Each row comes from the steps of one walk. Every step used is in the known rows, and no mark comes twice. Write the walk behind each row, first mark first.
Known rows
tufam gudop: [ -9.5   6.2  44.0  -4.3 -15.2   3.3 -26.7 -10.9 -24.8  -3.3  -5.5  52.9
  -8.2   5.9  -6.3 -24.8 -13.7 -10.4]
gudop kovu tuvof notu gakes: [ 13.0  24.6 -50.5   4.9 -14.9 -28.5 -27.3  17.3  43.2   1.0  -0.3 -46.3
  19.8 -13.0  12.5   4.9 -30.7  -2.0]
gudop kovu tuvof: [-19.7 -28.5 -10.8   4.5 -43.8 -61.3  13.7  -6.6  12.1   4.0  26.3 -54.6
   1.2 -24.6  -5.6 -20.6  42.0  16.9]
gudop tufam tuvof: [ -8.9   4.2   8.7 -22.9  -2.1 -21.5  23.9  -3.5  -8.2  15.4  42.8  27.8
  -0.9 -19.1  -3.0 -35.7  25.3   4.4]
gakes notu gudop tufam: [ 41.2  10.5  -9.3 -19.6   6.2  43.8  36.5 -55.3 -16.3  14.7 -16.0 -20.0
 -14.5  22.8 -30.9  30.6  39.8   5.9]
gudop tufam tuvof nepa: [ -2.9   5.0  -1.3 -44.7  43.1 -29.0  -8.7  29.6  15.0   5.8  41.0  19.3
  -9.0   2.7 -11.0 -23.2  -2.9 -13.3]
gakes notu tuvof: [ 28.0   1.8  -0.3  12.7 -27.1  29.5  25.3 -31.0 -46.8 -12.3 -29.2  13.8
  29.8 -27.8  -4.9 -25.2  24.7  31.1]
tuvof nepa: [ -7.7  -0.7  30.3   1.2  20.3 -23.5 -37.4  -4.1   1.0 -20.5 -16.0  32.4
 -14.2 -11.3 -25.7 -10.2 -17.5  -8.8]
notu gudop: [  9.8  -4.1  14.9  14.5 -19.1   4.0  22.6 -50.5 -22.6 -13.1 -13.3  38.8
 -17.9  -4.0  -9.6  32.0 -10.4   6.9]
tuvof notu gakes: [ 14.3  50.2   5.8  25.3   5.4  18.8 -48.6 -15.5   1.8 -13.2 -40.7  44.0
  13.5 -19.0   2.8  10.4 -62.3  -7.5]
tuvof tufam gudop kovu: [-35.1 -23.0   3.6  21.4  10.5   3.8 -15.9  28.7  26.2  18.9   6.0 -18.7
 -15.9  29.4 -12.9   0.6  25.4 -16.6]
tuvof tufam: [-38.6 -20.8  45.3  58.0  13.3   2.2  -5.4 -11.2 -12.9   2.2 -15.3  14.7
  -4.0 -32.6  -7.2 -11.8  13.2   8.1]
gakes notu gudop tufam tuvof nepa: [ 52.4  15.8 -29.8 -60.6  53.6  15.1  12.8  10.8  28.9   1.3   7.7 -15.7
   1.7  45.5 -22.6  35.0   6.7  -7.7]
gakes notu: [ 17.8   7.7  39.3  25.9 -25.2   7.8 -12.6 -44.8 -11.5  -7.7 -47.7   3.1
  19.9 -13.7 -33.0 -13.6  37.3  13.3]
gudop kovu tuvof nepa: [-11.5 -26.0 -22.8 -20.8  -2.9 -68.2 -20.7  27.4  36.6  -8.6  24.7 -64.4
  -5.0  -3.4 -13.4 -14.0  14.4   1.2]
gudop tufam: [-16.8   0.6  20.5  -1.8  -2.8  -4.9  16.5 -38.7 -30.6  17.3  20.9  11.5
 -24.0 -22.4 -16.1 -30.5  30.6   0.9]
notu gakes: [ 12.9  18.7   6.1  25.8 -18.4  -2.3 -23.3 -56.7 -10.3 -10.6 -24.5  61.4
   1.9 -30.4 -38.2  -1.3  -9.8   1.6]

Write each row's walk
[ 45.9  14.8 -16.6 -36.6   8.3  28.7  41.1 -23.6   4.2  15.1   9.4  -9.1
   9.6  25.6 -14.4  28.5  36.1   7.5] => gakes notu gudop tufam tuvof
[ 10.5  31.3 -10.9 -16.9  30.2  36.3  20.5 -11.2 -16.0   8.8   3.2  -4.1
 -25.7  14.8  31.1  35.3 -38.2 -10.0] => tuvof notu gudop tufam
[-11.8  -4.0   3.5 -13.2 -27.8 -15.9 -15.8  -4.1  15.4   4.4   9.4   3.1
 -13.6  35.2 -26.5 -12.8  21.7 -13.4] => tufam gudop kovu
[-35.0 -28.6  25.8  11.8   7.0   0.6  -6.1  41.8 -19.6   6.6  19.9 -26.0
   1.2 -16.9  40.2 -22.2 -19.7  -5.4] => kovu tuvof tufam gudop
[-42.9 -46.8 -12.1  37.8 -10.6 -44.0  13.3  20.9  25.8  13.5  22.9 -81.2
   0.5 -26.8   3.2  -9.9  47.5  12.7] => gudop kovu tuvof tufam
[ 12.0 -14.5 -38.6   5.0   2.9  48.3  18.7  36.0   2.9  12.9 -11.9 -43.1
  25.0  35.9  -0.2  -7.4  41.2  -0.6] => gakes notu tuvof tufam gudop kovu
[-35.7 -12.2  44.0  29.8  19.4  22.0 -24.4  14.4 -18.2   3.8  -9.3  29.2
  -9.1   3.0   9.3 -11.3 -13.2 -13.7] => tuvof tufam gudop
[ 20.3  54.3  -6.0   6.5   7.8  -1.4 -39.9  19.9  26.6  -8.4 -18.3  67.0
  38.7 -15.1  18.6   1.7 -65.4  -4.1] => tufam tuvof notu gakes
[  7.4  10.4   0.5  -3.5  -5.3   4.1  11.8  16.0 -11.7 -15.7  -8.5 -21.3
   3.3 -14.2  64.9  36.0 -67.2   5.3] => kovu tuvof notu gudop
[-22.8 -19.1  -6.5  12.3  14.5  47.1  18.5  28.6 -47.7   0.0  11.5  34.5
   3.3 -11.0  40.3 -25.3 -30.4  -3.3] => notu tuvof tufam gudop
[ 14.3  -7.7  -7.0  12.3  13.0  69.6  10.9  26.0 -39.6  -0.4 -24.2   3.3
  25.6   5.6  21.0 -18.4   1.4   3.3] => gakes notu tuvof tufam gudop
[ 14.5  29.6   5.9  -9.0   9.5   6.0   3.9  23.5  16.6 -16.0  -8.3  44.6
  18.9  11.3  46.2  38.7 -63.8   1.5] => tufam tuvof notu gudop
[ -8.5 -18.2 -22.1 -46.4   6.5 -45.5 -39.3  57.1  40.0  -5.0  33.4 -50.4
 -11.7  33.4   0.0 -14.0 -11.5 -20.9] => tufam gudop kovu tuvof nepa
[  1.2 -11.2 -22.6   3.7 -26.1 -12.6  32.7 -40.9  22.3  -2.1  -0.8  -4.2
 -22.9  22.9 -32.3  43.2  33.0   3.6] => notu gudop kovu
[  1.5 -28.1 -36.1 -10.9 -34.5 -38.3  44.6 -13.8  17.7  -1.6  28.4 -58.4
 -13.0   3.4   0.6  32.1  25.2  17.1] => notu gudop kovu tuvof
